Known rows, with every way that one mark hangs from another
gopa[tokad]: [-1.230  3.911 -0.491 -1.768 -0.384 -0.558 -1.967 -1.114 -2.622  0.854
  0.723  2.945  0.934  0.995 -1.050 -0.483  1.283  1.187  0.815  1.681
  0.811  0.420  0.812 -2.160  1.878]
lakel[mabat[gopa[veti]]]: [-1.998  3.578 -1.682 -1.892 -0.410  2.172 -0.879  0.232 -0.869  1.415
  1.656  2.421  2.609  0.957 -0.583  0.725  2.158  0.942 -0.469  0.218
  0.625  0.977 -0.319 -2.054 -0.011]
veti[noba pirin[mabat]]: [-0.188  3.273  0.877 -1.495 -2.291  0.612 -0.555  1.399  0.392 -1.088
  0.004  1.108  0.236 -3.454  2.366 -0.618  2.188 -0.024  0.700  0.448
 -2.124 -0.779 -0.947 -0.384  2.661]
mabat[gopa[tokad] lakel pirin]: [ 0.095  4.672 -3.047 -1.884 -0.369 -1.966 -2.513 -1.289  0.029  0.496
  0.489  2.611  2.356  1.944  0.748 -1.442  0.668  2.423 -0.324  4.067
 -2.344  0.480 -1.700 -0.515  0.920]
pirin[tokad veti[noba]]: [-1.848  1.696  2.363 -0.622 -1.055 -0.861 -0.863  0.349 -2.429 -0.681
 -1.445  3.004  1.342 -0.828  1.363 -1.386  1.417  0.703  1.773  1.745
 -0.650  0.325 -1.435  0.093  1.500]
tokad[gopa[mabat]]: [-2.448  3.818 -0.167 -0.592 -0.853  3.074 -0.597  0.728 -0.221  0.779
  2.077  2.670  1.381 -0.730 -0.874  0.635  1.623  0.161 -1.544  0.632
 -0.010 -0.100  1.690 -1.618  1.080]
lakel[mabat[gopa]]: [-1.392  2.888 -1.477 -2.464 -0.770  2.023 -0.237  1.223  0.502  0.155
  0.766  2.118  2.015  1.381 -1.192  0.261  1.445  1.228 -0.447  0.263
 -1.013  0.314 -0.433 -1.539  0.706]
noba[veti[pirin]]: [-1.032  3.120  0.417 -0.710 -1.091 -0.308 -0.449  1.407 -0.795 -0.717
 -0.977  2.332  0.567  0.627  2.142 -0.577  0.457 -1.799 -0.372  0.209
  2.332 -0.540  1.456 -3.043  1.430]
veti[pirin[mabat[lakel] tokad]]: [-2.274  2.788  0.614 -0.025 -1.676 -1.322 -1.459  2.435 -1.049 -1.274
 -0.656  2.917  2.976 -0.472  3.020 -0.731  1.562 -0.982 -1.154  3.389
 -2.183 -0.213 -2.279 -0.346  3.432]
tokad[gopa[veti[pirin]]]: [-3.145  4.320 -1.328 -0.047 -1.489  1.627 -1.310 -0.411 -1.708  0.876
  3.108  2.188  2.387 -1.529  1.941  1.968  2.580 -0.135 -1.505  0.173
  2.128  0.385  1.914 -1.795  1.076]
veti[noba pirin]: [-0.534  3.517  0.613 -1.827 -2.087 -0.013 -0.069  0.753  1.623 -1.579
  0.482  0.726  0.412 -2.291  1.220 -0.598  2.114  0.851  0.726 -0.336
 -1.105 -1.186 -0.003 -0.712  2.341]
veti[noba pirin[tokad]]: [-1.949  2.887  2.172 -0.933 -2.752 -0.689 -0.703  0.684  0.681 -1.990
  0.211  1.300  1.647 -2.048  1.873 -0.887  2.269  0.646  0.422  1.339
 -0.903 -1.370 -1.063  0.171  3.036]
mabat[gopa]: [-1.646  3.662 -1.426 -2.325 -0.826  0.948  0.056 -0.078 -0.802 -0.704
 -0.274  2.802  1.575  1.538 -0.547  1.748  0.693  1.091 -0.619  1.558
 -0.135  0.168  0.370 -0.093 -0.004]
gopa[tokad veti[noba pirin]]: [-1.084  5.711 -0.245 -1.151 -2.011 -0.123 -3.003 -2.012 -1.487  1.464
  2.451  1.506  1.323 -2.123  1.445 -1.019  3.314  1.336  2.173  0.752
  1.126 -0.199  0.161 -2.240  1.942]
lakel[mabat[gopa pirin]]: [-0.690  2.059 -1.635 -1.587 -0.372  1.370 -0.408  0.934  0.812  0.507
  1.096  1.866  2.012  0.781  0.110 -1.487  1.376  1.492 -1.375  0.085
 -1.454  0.609 -0.944 -0.930  0.560]
mabat[gopa lakel pirin[veti]]: [-0.034  3.115 -2.691 -1.287  0.228 -1.565 -1.049  0.369 -0.341 -0.200
 -1.346  2.969  2.387  1.622  2.121 -1.354  0.267  1.208 -0.468  2.397
 -2.687  1.243 -1.981  0.061 -0.216]
noba[veti]: [-1.082  2.480  0.639 -0.737  0.240 -0.658 -0.269  0.487 -2.148 -0.224
 -1.711  3.018 -0.096  1.439  0.617  0.064 -0.251 -1.274 -0.258  1.104
  2.775  0.382  1.506 -2.832  0.806]
tokad[gopa]: [-2.168  3.021 -0.899 -1.010 -0.806  1.118 -0.293 -0.309 -1.347 -0.047
  1.579  2.607  1.362 -0.628 -0.040  2.086  1.026  0.589 -1.478  0.978
  0.574  0.411  1.806 -1.001  1.366]
gopa[mabat[lakel pirin] veti]: [-1.293  3.859 -0.668  0.682  1.195 -0.330 -1.992  0.582 -0.395  1.806
  1.051  2.789  2.068  0.069  0.810 -2.042  1.938 -0.191 -1.497  1.781
 -0.018  1.169 -0.951 -1.993  0.721]
mabat[gopa[veti] lakel pirin[tokad]]: [-2.392  3.461 -1.421  0.272 -0.140 -2.221 -2.079 -0.833 -1.491  0.323
  0.194  3.263  4.154  1.495  2.494 -0.136  1.187  1.250 -1.894  4.806
 -0.379  1.244 -2.476  0.778  0.420]
mabat[gopa[tokad veti] lakel]: [-1.334  6.570 -3.209 -1.956 -0.499 -1.115 -3.137 -2.184 -2.041  1.568
  0.999  3.320  3.037  2.063  0.038  0.995  1.572  1.893  0.627  4.036
 -0.171  0.987 -0.842 -1.599  0.183]
gopa[mabat[lakel] tokad veti[pirin]]: [-1.532  6.802 -1.169 -0.284 -1.187  0.559 -3.754  0.197 -0.492  2.442
  2.586  2.530  2.953  0.359  0.513 -2.262  3.075  0.005  0.754  1.848
 -0.090 -0.146 -0.518 -3.683  1.951]

Rows
[-0.087  2.385  0.878 -1.063 -0.567  0.506 -0.779  1.084 -2.878  0.248
 -1.701  2.910 -0.284 -2.528  1.965 -0.866  1.239 -0.083  1.934  0.801
 -2.034  0.933 -1.387 -0.261  1.325]	pirin[mabat veti[noba]]
[-2.210  5.556 -0.067 -0.140 -0.245  1.800 -3.107 -0.976 -3.054  3.381
  2.241  3.303  1.658  0.510 -1.170 -1.471  2.631  0.275  0.972  1.266
  1.992  0.633  0.733 -3.301  0.926]	gopa[mabat tokad veti]
[-4.230  2.738  0.764  1.424 -1.058  1.099 -2.152 -0.251 -5.242  1.371
  1.504  4.141  2.879 -1.699  2.458  1.885  1.999 -0.558 -1.789  3.570
  1.211  1.370 -0.288 -0.117  1.600]	pirin[mabat tokad[gopa[veti]]]
[-1.680  2.304  0.988  0.563  0.227 -0.984 -1.446  1.617  0.504 -0.048
 -0.164  2.854  2.537  0.809  0.626 -3.024  1.187  0.021 -1.956  3.224
 -1.884  0.173 -1.999 -0.654  2.020]	gopa[mabat[lakel pirin[tokad]]]
[-1.817  4.679 -0.494 -0.232  0.802  0.436 -1.885  0.724 -0.793  1.505
  0.730  3.051  2.183  0.593 -0.463 -0.126  2.113 -0.424 -0.686  1.678
  0.476  0.875 -0.194 -2.514  0.735]	gopa[mabat[lakel] veti]
[-0.350  5.302 -2.294 -2.050 -1.062 -0.322 -2.563 -0.136 -1.928  0.802
 -0.439  3.383  1.966  1.127  0.486  0.346  0.676  1.037  0.375  4.495
 -2.893  0.654 -1.852 -0.694  1.297]	pirin[mabat[gopa[tokad] lakel]]
[-1.953  1.911  0.790  0.439 -0.211 -1.558 -1.907  2.071 -4.171 -0.060
 -2.517  4.482  2.559  0.265  2.603 -1.166  0.646 -0.896  0.324  4.083
 -2.374  1.403 -2.986 -0.182  2.031]	pirin[mabat[lakel] tokad veti]
[-2.237  5.338  0.051 -0.138 -2.308  3.307 -1.655  0.039  0.712  1.327
  3.621  1.405  1.801 -3.339  1.326  0.113  3.363  0.384 -0.437 -0.095
  0.322 -0.703  1.225 -1.588  1.024]	tokad[gopa[mabat veti[noba pirin]]]
[ 0.286  1.316  0.389 -0.678  0.116 -1.015 -0.406  0.137 -1.145 -0.072
 -0.804  2.098  0.046 -1.623  2.136 -2.568  1.140  1.127  0.835 -0.104
 -1.136  0.864 -0.866 -0.262  0.834]	mabat[pirin[veti[noba]]]
[-1.557  3.002  1.256  0.440 -1.596 -1.543 -1.617  2.298 -1.671 -0.812
 -1.964  3.219  1.944  0.286  3.672 -1.285  0.281 -2.327 -0.675  3.610
  0.113 -0.196 -1.123 -2.011  2.593]	noba[veti[pirin[mabat[lakel] tokad]]]
[-1.995  5.321 -0.757 -0.051 -0.708  0.922 -1.957  1.705  0.560  0.935
  1.485  2.292  2.837 -0.094  0.996 -1.077  2.867 -0.962 -0.804  0.829
 -0.092 -0.051 -0.368 -2.877  1.536]	gopa[mabat[lakel] veti[pirin]]
[-1.018  4.099 -1.960 -2.762 -1.254  1.842 -1.778 -0.047 -0.269  1.384
  1.593  2.336  2.095  1.673 -1.519 -0.828  1.652  2.045  0.688  0.927
 -1.033  0.206 -0.562 -2.304  1.170]	lakel[mabat[gopa[tokad]]]
[-0.869  3.109  0.261  0.029 -1.004  2.224 -1.128  0.524  0.189  1.153
  1.858  1.974  0.807 -2.740  1.444 -2.140  1.822  0.859 -0.304  0.097
 -1.590  0.295  0.439 -0.639  0.564]	tokad[gopa[mabat[pirin[veti[noba]]]]]
[-0.793  3.655 -1.170 -0.926 -0.560  0.073 -1.141 -1.806 -0.691  0.586
  1.063  1.922  1.409 -1.209  1.817 -0.049  1.763  2.047 -0.272  1.457
  0.038  0.607 -0.823  0.571 -0.534]	mabat[gopa[veti[noba]] pirin]
[-1.819  4.519 -1.033 -0.848 -0.549  1.653 -1.106  1.003  0.870  0.656
  1.454  2.658  1.997 -0.212 -0.722  0.603  1.352  0.435 -1.620  1.851
 -1.447 -0.011  0.744 -1.727  1.378]	tokad[gopa[mabat[lakel]]]
[-0.613  5.788 -2.890 -2.899 -0.842 -1.177 -2.325 -1.117 -0.399  0.203
  0.113  3.070  2.515  2.573 -0.817  0.402  0.722  2.121  0.708  4.065
 -1.858  0.101 -1.030 -1.110  0.897]	mabat[gopa[tokad] lakel]
[-0.901  6.150 -2.205 -2.097 -2.046 -0.507 -1.482 -0.448  1.667 -0.525
  0.569  1.513  2.728 -0.522  1.750  1.068  2.147  1.435  0.324  2.159
 -1.652 -0.237 -1.512 -0.538  0.600]	mabat[gopa[veti[noba pirin]] lakel]
[ 0.290  2.161 -1.019 -1.828 -0.909  1.290 -0.559  0.814  0.833  0.739
  0.488  1.617  1.493 -0.748  1.201 -2.621  1.665  1.951  0.932 -0.442
 -2.718  0.687 -1.978 -0.647  0.256]	lakel[mabat[gopa pirin[veti[noba]]]]
[-1.753  5.542 -0.697 -0.468 -0.852  1.627 -1.970 -0.374  0.744  1.529
  2.412  2.004  1.940 -2.315  0.163  0.722  2.436  1.093 -0.276  1.715
 -0.785  0.341  0.178 -1.570  0.839]	tokad[gopa[mabat[lakel] veti[noba]]]
[-3.176  4.678  0.662  0.792 -1.271  0.173 -2.446  1.769 -0.197  0.737
  1.104  2.836  3.850  0.268  1.466 -1.502  2.868 -0.886 -0.982  2.367
  0.063 -0.129 -1.287 -2.033  1.973]	gopa[mabat[lakel] veti[pirin[tokad]]]
[-3.304  2.853  0.853  0.544 -2.706  1.317 -1.322  1.634 -1.996 -0.564
  1.467  2.775  2.804 -1.999  3.174  0.373  1.945 -0.845 -1.847  2.454
 -0.917 -0.391 -0.458  0.023  2.823]	veti[pirin[mabat tokad[gopa]]]
[-0.883  5.635 -0.057 -0.656 -2.207  0.384 -3.229 -1.231 -2.644  1.950
  2.164  1.982  1.126 -3.017  2.481 -1.113  3.251  0.658  2.082  1.467
  0.231  0.175 -0.624 -1.969  2.296]	gopa[tokad veti[noba pirin[mabat]]]
[-2.571  5.749 -1.496  0.050 -1.439  2.088 -2.027  1.019  0.619  1.344
  3.147  2.173  3.217 -1.165  1.190  0.323  2.778 -0.309 -1.670  1.155
 -0.058  0.150  0.866 -2.469  1.300]	tokad[gopa[mabat[lakel] veti[pirin]]]
[-1.047  2.367  1.607 -0.337 -0.827 -1.808 -1.811  1.438 -2.746 -0.611
 -2.529  3.544  1.721 -1.640  2.688 -1.470  1.082  0.153  1.704  4.004
 -3.514  0.902 -3.658  0.378  2.377]	pirin[mabat[lakel] tokad veti[noba]]
[-1.676  2.767  1.354 -0.967 -2.157  0.872 -1.442  0.690 -3.294 -0.220
 -1.885  3.672  1.804 -1.346  2.745 -0.682  1.231  0.714  1.575  3.543
 -2.796  0.239 -3.065  1.641  0.788]	pirin[mabat[gopa] tokad veti[noba]]
[-2.899  4.202 -1.238  0.357 -1.621  2.064 -1.578  0.135 -2.683  1.353
  2.820  2.698  2.331 -2.522  2.762  1.817  2.422 -0.685 -1.724  0.787
  1.153  0.707  1.242 -1.422  1.359]	tokad[gopa[veti[pirin[mabat]]]]
[-2.586  4.639  0.009 -1.061 -2.800  0.695 -1.407 -0.765 -0.567 -0.491
  1.173  2.118  2.921 -0.945  2.083  0.903  2.606  1.196  0.319  2.023
  0.349 -0.631 -1.037  0.572  0.675]	mabat[gopa[veti[noba pirin[tokad]]]]
[-2.764  1.187  1.814  0.585 -0.499 -0.055 -1.386  1.639 -5.382  0.348
 -1.997  4.628  1.886 -0.368  2.387 -1.043  0.923 -1.201  0.357  2.686
 -0.721  1.337 -1.756 -0.027  1.712]	pirin[mabat tokad veti]
[-1.096  0.794  1.813  0.230 -0.521 -1.566 -1.071  0.191 -2.110 -0.355
 -0.985  2.678  1.288 -1.306  2.671 -2.944  1.289  0.821  0.689  1.615
 -1.085  0.730 -1.966  0.632  1.484]	mabat[pirin[tokad veti[noba]]]
[-0.596  3.918 -1.993 -1.564 -0.837 -0.204 -1.910 -1.750 -1.350  0.921
  1.059  2.779  1.727  1.140  0.546 -1.316  0.965  2.168 -0.189  2.432
 -0.569  0.238 -0.397 -0.254  0.482]	mabat[gopa[tokad] pirin]
[-1.129  5.945  0.520 -0.779 -0.839  1.680 -3.232 -1.661 -1.524  3.031
  2.289  2.340  0.787 -1.550 -0.847 -1.872  3.028  1.371  2.265  1.283
  0.803  0.019  0.132 -2.672  1.171]	gopa[mabat tokad veti[noba]]
[-1.246  4.447 -1.233 -2.082 -2.097  2.412 -1.137  0.553  1.477  0.620
  2.139  1.001  2.486 -1.180  0.715 -0.232  2.964  1.470  0.564 -0.513
 -0.697 -0.334 -0.815 -1.632  0.708]	lakel[mabat[gopa[veti[noba pirin]]]]
[-2.122  4.737 -0.697 -0.608 -2.185  1.517 -1.241 -0.985 -0.320  0.497
  3.186  1.347  1.829 -3.254  2.091  1.533  3.023  0.715 -0.400  0.087
  0.970 -0.100  1.329 -1.086  1.224]	tokad[gopa[veti[noba pirin]]]
[-2.755  2.154  1.536  0.019 -1.955  0.185 -1.103  2.047 -2.150 -0.934
 -0.136  2.846  2.293 -0.991  2.710 -0.701  1.780 -1.225 -1.023  2.252
 -0.883 -0.251 -1.052 -0.016  2.990]	veti[pirin[mabat tokad]]
[-2.216  2.235  1.010  0.031 -0.275 -1.864 -1.540  1.520 -2.768 -0.774
 -1.585  3.868  2.594  0.298  1.534  0.058  0.698 -0.446 -1.045  4.827
 -1.889  0.828 -2.566  0.005  2.795]	pirin[mabat[lakel] tokad]
[-2.393  1.792 -0.048 -0.392 -0.809 -0.520 -0.762 -0.285 -1.270 -0.711
  0.032  3.015  2.700  1.123  1.566 -0.728  0.811  1.242 -1.823  3.187
 -0.479  0.180 -1.311  1.551  0.627]	mabat[gopa pirin[tokad]]
[-0.535  5.033  0.470  0.199 -0.510  1.012 -3.403 -1.836 -1.174  3.133
  2.796  2.055  0.774 -2.048  0.521 -3.567  3.036  1.567  1.228  1.305
  0.498  0.311 -0.612 -2.095  1.007]	gopa[mabat[pirin] tokad veti[noba]]
[-2.362  2.596  1.782  0.289 -1.648 -0.733 -0.972  1.412 -1.589 -1.076
 -1.206  2.807  1.593  0.971  2.576 -1.099  0.523 -1.811 -0.496  1.792
  2.413 -0.473  0.609 -2.208  1.995]	noba[veti[pirin[tokad]]]
[-0.128  3.430 -2.595 -1.615  0.068 -1.659 -0.697  0.017  0.921 -0.737
 -0.499  2.316  2.203  1.582  1.159 -0.328  0.332  1.467 -1.643  3.040
 -2.393  0.507 -1.704  0.479  0.465]	mabat[gopa lakel pirin]
[-0.335  3.621 -0.061 -0.354 -1.039 -1.045 -1.212  2.275 -0.984 -0.440
 -1.750  2.655  0.959  0.136  3.175 -0.865  0.103 -2.157 -0.497  2.106
  0.121  0.030 -0.287 -2.926  2.058]	noba[veti[pirin[mabat[lakel]]]]
